Each row was made from one walk, in order. Every step used is in the known rows, and no mark comes twice. Write each row's walk.
In the rows, zero is written as 128.
Known rows
sero pofib pivi: [169 133 105 112 136 135 115 103 103 130 164 101  90 138 155 146 158 145
 154 135  99 137  90 136 127 132 141 103 154 132 102 126 130 123 153  69
 156 126 162  96  84  76 130 138 156 131 129]
sero dezum bivos tuti: [163 110 125 158 173  72 121 191 141 171 101 138  98  98  98 130  90 145
 132 183 185 155 108  94 131 128  89 123 114 199 136 118  94 125 128 124
 175 108  79  93 119 136 162 101  85 127  80]
noro dezum: [129 133 152 165 110 116 126 174 131 141 152 124 126 101 111 138 131 138
 137 139 114 127 131 126 148 159 118 132 143 133 114 129 114  93 110 130
 131 140 146 145 121 106 134 137 128 119 112]
dezum noro: [145  97 105 144  92 151 124 126 129 144 137 122 132 129 125  98 120 124
 129 112 123 103 139  98 148  97 138 125 107 108 121 112 121 128 130 132
 104 134 129 163 150 145 115 127 164 116 125]
bivos tuti gazufog kunorab siso: [139 108 114 125 171 134 137 147 183 133 121 106 133 138 145 120 101 104
 108 186 139 182 111 110 126  47 181 175 123 139 141 167 153 125 141 122
 200  76 102 112 119 102 159  85  76 117 117]
siso kunorab gazufog: [112 124 133 120 160 137 134 175 128 149 106 137  65 142 152 160 151 135
 100 145 159 141 120 162 149 123 169 132 136 108 117 109 123 106 149  97
 124 141 130 147 116 127 112 139 107 129 156]
bivos dezum noro pivi gazufog tuti: [150 122  86 159 143 120  96 172 117 159 196 143  94  44 105 122 103 102
 169 116 196 114 141  99 170 121 125 145  82  99 150 150 153 131  93 114
 181  98  81 182 158 146 107  73 141  74 118]
bivos dezum noro pivi pofib nibude: [160 163  72 161 131 156  79 181  98 128 154  74  22 122 108 179 110 186
 153 102 152 117 132  89 115 135 114  84 100  98 129 131 101 102 115 106
  96 103 133 151 140 126 137  96 186 108 141]
siso kunorab gazufog tuti: [127 139 121 106 164 122 108 163 145 142 107 141  62 110 136 178 150 125
 101 148 198 142 105 171 166 125 181 143 140 111 117 129 154 108 134 124
 153 153 110 167 114 117  82 131 106 128 162]
pivi noro dezum sero: [130  83 113 201 136 119 123 183 124 163 169 116 163 102 104 108  90 124
  89 112 158 130 143 141 159 133 158 125 123 119 122 115 133 103 105 124
 164 131 152 155 129 143 113 134 152  76 115]
noro pivi gazufog kunorab siso: [128  90 139 149 171 141 146 182 116 147 176 119 119 106 135 121 142 113
 105 120 144 144 120 108 155  67 181 156  95  93 119 162 161 121 125 118
 196  76 125 113 142 121 146 101 121 118 123]
siso kunorab gazufog pivi pofib nibude: [139 166 113 113 179 143  72 169 112 114  88  65   4 149 119 222 163 174
 106 117 183 172  82 157 155 109 201 131 160 107  90 139 119  90 137  88
 138 154 164 164 100 112 151 119 140 134 171]
pofib pivi gazufog: [145 121 111 127 156 156 131 149 129 106 143 131 112 104 142 123 161 139
 142 139 121 144 120 125 141 125 167 132 150 121 133 128 132 152 116  93
 180 132 136 124 103 125 151 104 125 112 137]
pivi noro dezum sero pofib nibude: [122 120 103 164 136 133 113 173 113 165 189  70 124 111 129 151  96 163
  87 111 137 134 120 154 152 139 159  91 127 126  75 109 138  78 144  73
 153 122 187 136  76 110 115 143 182  94 111]
pofib sero dezum noro: [186 118 113 154 107 146 150 191  99 146 122 106 142 119 113 119 104 139
 125 108 149 117 129 106 130 106 141 111 135 143 109  83 114 138 151 142
 113 117 114 140  89  99 100 128  97 105 106]
sero dezum: [141 113 152 148 135 114 127 167 117 154 126 132 125 111 110 125 122 151
 139 145 164 148 119 131 120 124 121 112 137 146 126 120 108 133 139 122
 129 116 111 124 114 111 123 110  91 130 108]
pivi noro dezum sero pofib: [144  88 115 187 128 111 123 142 105 184 200  94 149 107 118 122  81 103
 104 100 146 128 141 167 152 126 152 107 116 128  89 117 134  88 130  76
 176 106 171 137 114 132 117 145 167  95 101]
bivos dezum sero pofib pivi: [174 140  82 136 147 109 127 117  83 138 171 104  73 127 143 163 134 118
 157 117 170 142  78 152 104 147 114 103 149 150 130 111 150 113 145  54
 176 116 129  99  76  83 130 120 118  85 137]
kunorab gazufog pivi pofib: [162 142 113 134 144 106  83 126 101 123 100  65  66 135 102 166 137 127
 119 115 186 154  96 138 163  96 181 145 167  99 108 138 121  94 101 115
 155 125 177 160 140 138 176 118 146 144 148]
pivi pofib nibude: [140 173 113 123 133 148  95 137 124  99 110  65  61 147 112 179 127 173
 110 123 120 144 129 128 103 135 163 108 140 126  96 142 118 112 123 129
 107 114 160 132 108 136 156 122 155 160 140]
tuti gazufog pivi noro dezum: [134  98 127 179 162 131  78 153 154 142 184  87 174  60  92 121 117 129
 124 140 134 163 123 121 194 107 158 164 136 125 127 172 100 124  96 106
 201 129 150 184 121  96 144  79 138  72 110]
bivos dezum sero pofib pivi noro: [178 105  59 142 156 129  96 113  84 153 182 101  94 128 143 141 128 127
 137 115 183 140 107 153 119 125 145  92 131 133 127 105 140 129 146  48
 169 106 137  94  94 100 107 115 154  77 129]
pofib sero dezum bivos: [170 147 129 156 159 110 145 210 100 152 120 107 124  98 109 156 107 147
 110 138 164 136 117  89 130 152 102 118 129 198 108  99  98 150 134 158
 157 110 100 112  76 108 138 127  78 126 101]
bivos dezum sero pofib: [138 127 111 145 134  92 137 104  76 161 166 110  97 122 135 153 103  88
 153 111 191 140 109 159 105 143 104 103 110 142 124 113 149 108 137  67
 158  82 114 114 112 126 139 116 112  97 123]
dezum sero pofib nibude: [116 152  98 125 143 117 144 121 106 136 145  77 107 142 143 162 111 155
 111 106 144 140  97 160 121 133 133  97 119 135  95 112 151 103 151  80
 152 113 165 129  72 120 138 148 144 114 133]
sero pofib pivi gazufog: [160 115 112 120 159 140 128 113 112 138 175 102 101 110 156 128 151 120
 152 135 105 141 114 144 143 122 165 122 139 119 105 128 139 134 138  49
 181 105 152 102  95 115 160 124 143 124 114]
dezum bivos tuti gazufog: [131 129 100 144 194  87 132 148 181 137 129 123 119  88 124 136  85 120
 130 190 143 153 135  95 135 125 104 164  97 185 152 144  94 145 111 115
 217 103  89 130 120 155 194  94  99  97  98]
tuti gazufog kunorab siso: [132 105 131 136 153 158 145 134 156 133 151 105 139 123 145 122 131 110
  97 152 128 168 110 112 129  53 188 171 115 117 124 164 147 146 130 139
 178  80 116 131 118 103 155  93  88 128 134]
gazufog pivi noro: [151  93 104 135 147 138  70 103 122 128 148 105 154 121 112 112 124 126
 113 105 164 135 112 117 182  92 162 135 116 116 124 143 130 140 126 114
 159 141 139 138 138 117 111 105 158  98 129]
noro dezum sero pofib nibude: [118 155 119 158 129 100 147 174 114 151 172  68 104 114 127 168 116 151
 116 117 128 141 101 157 136 154 130 101 137 138  80 113 142  70 139  82
 159 126 173 144  69  92 142 156 142 101 117]
dezum sero pofib: [137 117 115 145 139  95 153 100  93 145 157 103 125 131 131 132 101  92
 130 100 150 140 124 164 113 122 133 114 118 136 101 121 156 113 144  79
 173  96 144 121 113 137 128 148 130 115 120]
bivos dezum: [135 140 123 130 128 122 114 138 117 132 133 137  99 125 128 144 129 116
 157 135 171 131 120 111 114 148  90 119 122 138 150 121 126 121 121 116
 113 115 102 116 128 111 129  95 107 113 126]
dezum noro pivi pofib: [172 112  81 182 119 132 102 144 101 140 159  96  82 117 100 136 108 135
 136  85 120 109 158 107 127 101 144 118 101  90 117 140 102 113 114 130
 133 107 152 166 178 157 127 131 193 119 129]
bivos tuti gazufog kunorab: [154 150 109 115 173 112 132 130 187 136 131 106  97 103 148 116 105 106
 133 171 145 181 123 134 130  87 153 179 102 153 149 185 139 135 137  95
 195  95 100 136 110  98 157  80  63 103 116]
pofib nibude: [112 158 117 113 133 150 115 154 141 111 120 101 108 137 135 159 138 179
 111 134 120 123 113 121 131 141 128 111 128 128 119 124 131 116 140 124
 111 146 147 125  91 110 134 130 142 129 136]
pivi gazufog kunorab siso: [127  80 145 127 154 150 138 152 131 142 136 115 121 124 147 111 133 101
  96 134 149 152 125 112 137  54 210 157 100 106 112 153 174 129 124 125
 168  77 116 116 139 142 159  96 107 141 123]
sero dezum bivos: [155 107 139 158 156  94 125 184 119 174 131 139 106  90 101 141 120 150
 129 156 179 136 114  92 135 128 103 121 107 174 126 110  83 143 113 143
 157 117  86 122 117 139 154 114 101 133  99]

Write each row's walk
[163  97  97 162 137 148 129 170 121 165 203 120  91  82 136  88 121 106
 133  99 139 126 141 106 185  65 166 160  51  92 123 160 144 127 120 104
 175 102 121 165 167 135 123 103 145  90 124]
dezum noro pivi gazufog kunorab
[164 156 104 157 200  89 157 219 154 146 102  99 128  73 111 148  72 130
 121 189 166 168 121  98 117 133 106 149 130 214 135 122  83 163 135 116
 218  87  75 111  63 106 171  93  35  91  82]
pofib sero dezum bivos tuti gazufog
[161  89 126 160  99 139 126 164 114 166 135 134 128 111 109  98 112 139
 137 119 157 119 132 108 136  98 134 112 111 127 123 104 101 133 133 134
 110 117 106 152 134 138 107 108 121 123 106]
sero dezum noro
[132 136 122 122 156 117 111 127 144 130 144 136 135  64 116 125 117  97
 132 139 176 135 128 134 161 117 169 160 113 124 129 158 173 148  95 125
 188 116 110 158 132 161 126  96 112 127 113]
pivi gazufog tuti
[125 119 135 117 172 122 103 160 117 129  97 122  74 134 130 167 168 126
 115 123 192 158  75 161 177 104 171 141 142 108 117 128 137 103 145  93
 159 158 131 160 121  95 121 127 109 108 157]
siso kunorab gazufog pivi
[147  90 113 199 189 111  76 176 158 166 196 100 158  44  79 134 113 126
 114 153 147 152 126  77 203 115 131 167 100 155 121 160  78 140  82 117
 226 138 132 190 128 122 175  85 146  68 100]
tuti gazufog pivi noro dezum bivos
[172 127 106 116 166 158 120 150 132 124 163 116  73 102 151 119 170 129
 134 137 132 164 102 128 156  92 190 161 129 126 128 155 159 145 118  93
 177 127 125 124  97  93 144 108  95 113 140]
pofib pivi gazufog kunorab
[169  94  65 143 158 136 113 103 101 145 182  89 117 139 145 123 126 130
 106 105 136 142 109 160 133 101 177  97 134 122 103 105 141 135 148  63
 189 121 167 105  94 109 104 147 173  95 130]
dezum sero pofib pivi noro
[168 136  97 181 123 140  98 210  96 146 148  75  53 110  84 156 108 211
 133 114 142 137 126  99 121 112 138  90 117 109 105 130  82 104 121 124
 123 102 148 160 117 124 121 109 165 119 116]
sero dezum noro pivi pofib nibude
[151 107 103 147  95 147 110 134 113 151 148 136 102 119 125 121 116 117
 157 119 163 103 133  88 130 121 107 120 103 125 144 101 122 122 128 114
  93 119  94 147 151 133 123  92 146 102 124]
bivos dezum noro
[143 108  88 170 113 136 126 160 112 141 172 127 123 111 121 109 122 148
 138 102 119 101 138  95 152 106 116 115  89  98 127 129 115 122 129 126
 139 130 136 161 150 130 106 130 175  91 129]
dezum noro pivi
[130 137 128 115 141 106 108 136 111 139 109  94 109 121 120 144 149 131
 121 125 184 142  79 128 193 105 158 151 151 116 123 120 142 106 122 114
 160 151 154 152 111 111 158 121 132 121 149]
kunorab gazufog pivi
[152 109 120 177 152 108 154 170 100 152 197  99 108  76 126 139 138 114
 128 126 124 156 101 163 148 142 165 124 152 134 105 115 147  99 120  52
 221 112 164 134  82 113 158 136 124  77 107]
noro dezum sero pofib pivi gazufog
[160  97 119 189 120 114 131 200  99 169 168 133 118  98  99 104 114 168
 151 122 151 115 130  95 151 104 107 106 101 110 131 114  94 127 132 131
 142 109 116 151 142 111 102 113 138  94 115]
sero dezum noro pivi
[161 154 136 140 134 128 149 194  94 132 113 107 145 112 121 143 115 145
 127 126 156 147 116 127 111 136 127 113 163 163 112 103 119 137 146 133
 131 108 114 108  75  85 112 129  65 123 113]
pofib sero dezum
[226 123 102 167 118 134  97 157  75 125 109  54 110 110  80 146  98 136
 135  75 175 146 105  99 138  84 180 122 151 137  90 118 110 134 133 141
 144 110 136 162 108 102 127 112 113 114 116]
gazufog pivi pofib sero dezum noro
[193 158  62 175 121 137 108 181  64 124 151  74  66 121 103 168 101 124
 148  77 147 110 141  99 107 136 122 106 122 118 117 119 108 111 116 116
 120  82 126 140 136 108 122 113 151  90 131]
bivos dezum noro pivi pofib sero
[135 151 109 104 133 112 114 142 140 144 111 108 101 104 125 148 131 133
 109 146 196 127 106 145 178 123 169 150 145 113 122 125 165 107 111 141
 159 149 141 162 104 127 118 129 122 145 136]
kunorab gazufog tuti
[147 124 120 174 159  73 129 200 157 160 129 131 101  92 107 144  96 136
 123 173 141 133 119  89 157 157  81 140 122 190 129 128 107  94 107 129
 174 139 104 116 121 130 170 127 122 109  85]
noro dezum bivos tuti
[131 121 132 179 122  84 155 146  95 162 183 104 131 106 118 139 101 109
 124 109 138 137 116 166 135 146 126 114 132 141  96 120 141  76 130  89
 173 111 155 144 104 115 141 151 131  98 112]
noro dezum sero pofib
[187 152 110 144 183  82 142 216 125 152  79 110 115 101 109 149  85 141
 116 161 178 146 113  93 126 143 104 119 134 220 118  97 105 143 141 129
 180 105  85  80  70 113 148 117  61 116  82]
pofib sero dezum bivos tuti
[156  92  86 185 143 137 121 189 120 144 177 114 134 106 111 125 133 159
  90 121 136 138 113 131 159 134 172 117 161 126 122 108 129 117 112 116
 181 163 170 141  85  97 104 137 153  66 129]
pofib pivi noro dezum sero
[162 140  99 116 168 141 103 137 141 113 155 136 113  70 124 144 156 127
 138 153 157 146 101 134 155 122 186 154 157 126 139 151 167 156  98 115
 207 147 123 146  99 120 119 106 116 116 129]
pofib pivi gazufog tuti
[167  95 107 172 183  78  66 178 163 165 145 105 129  82  84 129  96 127
 106 152 178 140 105  84 211 117 119 152 113 179 117 140 104 105  97 109
 208 151 123 132 133 123 151 103 158  89  82]
gazufog pivi noro dezum bivos tuti
[181 130 118 153 200  79 129 192 170 177 135 120  81  66 122 122  94 129
 138 199 183 189 111  97 139  83 121 174  82 203 142 169  99 145 121 116
 220  76  66 129 105 105 176  67  34 110  87]
sero dezum bivos tuti gazufog kunorab
[191 109 106 203 122 122 100 183  87 163 159 103  82  98  76 121  99 160
 150 111 148 124 147 105 121  93 134  97 107 110 116 133  83 114 109 131
 136  90 131 164 163 142 126 109 155 121 106]
sero dezum noro pivi pofib
[168 185  94 162 156 127 128 178  80 102 134  73  94 118 105 184 110 137
 119  87 117 131 145 130 106 142 142 116 146 128  98 146 115 118 127 127
 154  94 153 114 113 107 133 151 136 121 130]
noro pivi pofib sero
[128 164 116 100 133 139 118 116 124 136 141  75  95 144 149 156 130 165
 131 127 109 125 101 137 127 140 124  99 123 132  80 125 133 105 157  83
 116 112 161 112  80  99 140 138 160 151 123]
sero pofib nibude
[135 100 127 162 133 121  76 181 130 165 148  85 130  96  96 126 140 144
  92 130 181 132 103 128 231 111 176 138 153  96 114 115 122  77 110 103
 156 157 177 159 114 103 139 114 165 100 130]
kunorab gazufog pivi noro dezum
[181 129 102 186 127 132 150 225  80 146 156  99 135  96 111 128 107 169
 134 105 144 114 131  98 146 118 115  94 122 133 112 107 102 127 145 133
 142 106 123 141  97  83  88 133 108  85 111]
pofib sero dezum noro pivi
[157  97  73 154 217  95  72 132 180 141 141 102 144  77 108 115  89 116
 114 164 178 161 125  85 176  81 135 168  91 173 146 162  96 157 104  91
 245 114 107 144 134 148 176  75 131  81  97]
dezum bivos tuti gazufog pivi noro
[143 126 128 147 170 120 133 179 117 147 189 123  86  74 130 113 141 113
 135 120 144 147 129 131 164 100 155 157  75 112 130 180 150 128 114  94
 194  87 123 140 150 118 133 107 107 105 127]
noro pivi gazufog kunorab
[175 172  94 138 135 143 128 140  92  99 108  66 102 136 110 174 105 122
 115  99 123 140 142 133  89 139 165 128 163 138  98 132 127 124 124 135
 122 103 152 120 100 124 136 142 115 137 123]
pivi pofib sero
[138 175 103 123 174 144  76 129 141  91 124  47  84 103  96 190 138 159
 135 135 132 184 104 119 132 101 170 144 144 122 109 176 104 136 101 109
 182 115 156 181 104 118 191  85 122 114 139]
tuti gazufog pivi pofib nibude
[176 166 106 127 179 133 100 171  85 105  87  62  43 140 112 209 143 113
 100  97 181 168  91 160 148 113 214 141 175 126  82 128 131 106 138 101
 158 133 149 153  98  90 128 142  99 122 157]
siso kunorab gazufog pivi pofib sero
[164 137  91 134 198  98 127 156 187 150 140 108  86  82 144 131 105 104
 125 184 153 168 121  97 146  88 132 191  77 186 139 171 118 148 120 119
 219  93  84 134 120 126 185  89  76 110 102]
dezum bivos tuti gazufog kunorab
[184  96  99 178 160 128  87 160 121 176 213  97  95  96 121 140 136 159
 117 154 105 119 110  97 181 145 133 101 131 156  83 113  95 107 117  83
 177 142 165 106  92  97 143 141 201 118  91]
sero pofib pivi noro dezum bivos
[146  55 110 171 139 159 139 183 115 162 190 117 122 111 133  91 124 114
 110 101 141 124 124  78 171  33 193 158  73  76 115 149 155 128 124 127
 182  80 119 145 161 145 131 103 155 107 123]
dezum noro pivi gazufog kunorab siso
[145 109 109 172 174 100  78 167 182 146 162  97 168  75  98 110  94 120
 131 162 146 172 120 114 191 103 155 166 136 146 139 164 106 110 107  89
 222 116 134 161 119  91 155  74 116  59 100]
bivos tuti gazufog pivi noro dezum
[186 173 119 182 162 109 131 212  61 132 133  67  95 104  84 172 105 159
 136 102 141 156 129 135  96 143 142 107 153 144 102 133  91 119 125 135
 158  79 138 119 102  94 120 131  91 121 111]
noro pivi pofib sero dezum
[154 183  85 120 190 109  75 135 168  89  96  40  73 115  96 184 106 152
 135 151 150 193  98 122 134  96 166 152 154 145 124 181 116 122 121  89
 198 106 146 154 101 116 199  75 108 104 125]
bivos tuti gazufog pivi pofib nibude
[169 141 123 167 184  83 130 203 193 171 163 116  84  59 119 139  98 110
 129 197 138 174 124  95 173 109 122 189  95 191 125 179 105 109 101 117
 220 112  94 154 107  95 194  92  76  92  92]
noro dezum bivos tuti gazufog kunorab
[119 124 140 186 121  92 157 182 114 150 151 123 141 107 102 143 113 119
 113 113 144 138 122 147 137 140 127 131 140 139 124 113 136  93 111 127
 168 139 146 168 113 126 134 143 113  85 121]
noro dezum sero
[193 149  64 175 130 148 128 169  77 112 151  65  89 122 106 148  96 134
 124  76 108 111 150 101 121 119 152 111 124 111 100 125 110 118 122 135
 137  98 157 153 136 122 115 152 173 111 127]
dezum noro pivi pofib sero
[158  97  87 129 150 172  87 137 136 121 156 113 118 134 132 113 155 168
 108 136 114 127 121 121 146 113 169 107 152 114 130 108 120 146 133 110
 139 149 155 103 104 102  96 125 172 113 139]
pofib pivi noro
[175 100  81 111 149 164  85  97 118 148 178  91 108 138 147 125 143 148
 130 127 105 125 118 135 143 115 169  92 142 118  90 118 126 131 153  64
 152 128 170  82  93  87 108 136 181 128 119]
sero pofib pivi noro
[182 117  91 129 172 124 143 121  94 154 194  98  75  97 160 120 144  86
 128 107 151 174  95 170 139  84 203 144 110 136 102 144 181 135 140  53
 228  94 146 123  86 102 152 125 109  95 139]
dezum sero pofib pivi gazufog kunorab
[130 132 122 182 180  77 131 204 190 163 156 124 121  61 108 142  87 120
 134 194 128 153 127  90 149 146  93 162 116 188 135 147  88 116 100 111
 212 112 100 151 115 135 196  96  99  88  86]
noro dezum bivos tuti gazufog
[157 120  91 139 171 111 133 132  79 148 184 110  75 100 150 147 131  98
 164 117 183 155  98 154 113 137 144 117 135 139 132 115 149 125 128  29
 203  84 119 111  93 124 159 104 111  77 126]
bivos dezum sero pofib pivi gazufog
[168 127  84 133 149 116 150 108  92 130 167  97 100 134 143 144 143 126
 135 107 132 143  85 164 118 124 153 104 151 140 109 108 144 123 149  73
 186 124 161 110  78  96 133 158 139  98 142]
dezum sero pofib pivi
[151 151 109 168 152 111 103 150  91 124 146  98  78 116  98 152 119 142
 137 110 122 138 144 130 110 130 133 116 127 110 116 157 111 111 110 122
 161  89 151 134 159 139 139 126 158 132 128]
noro pivi pofib
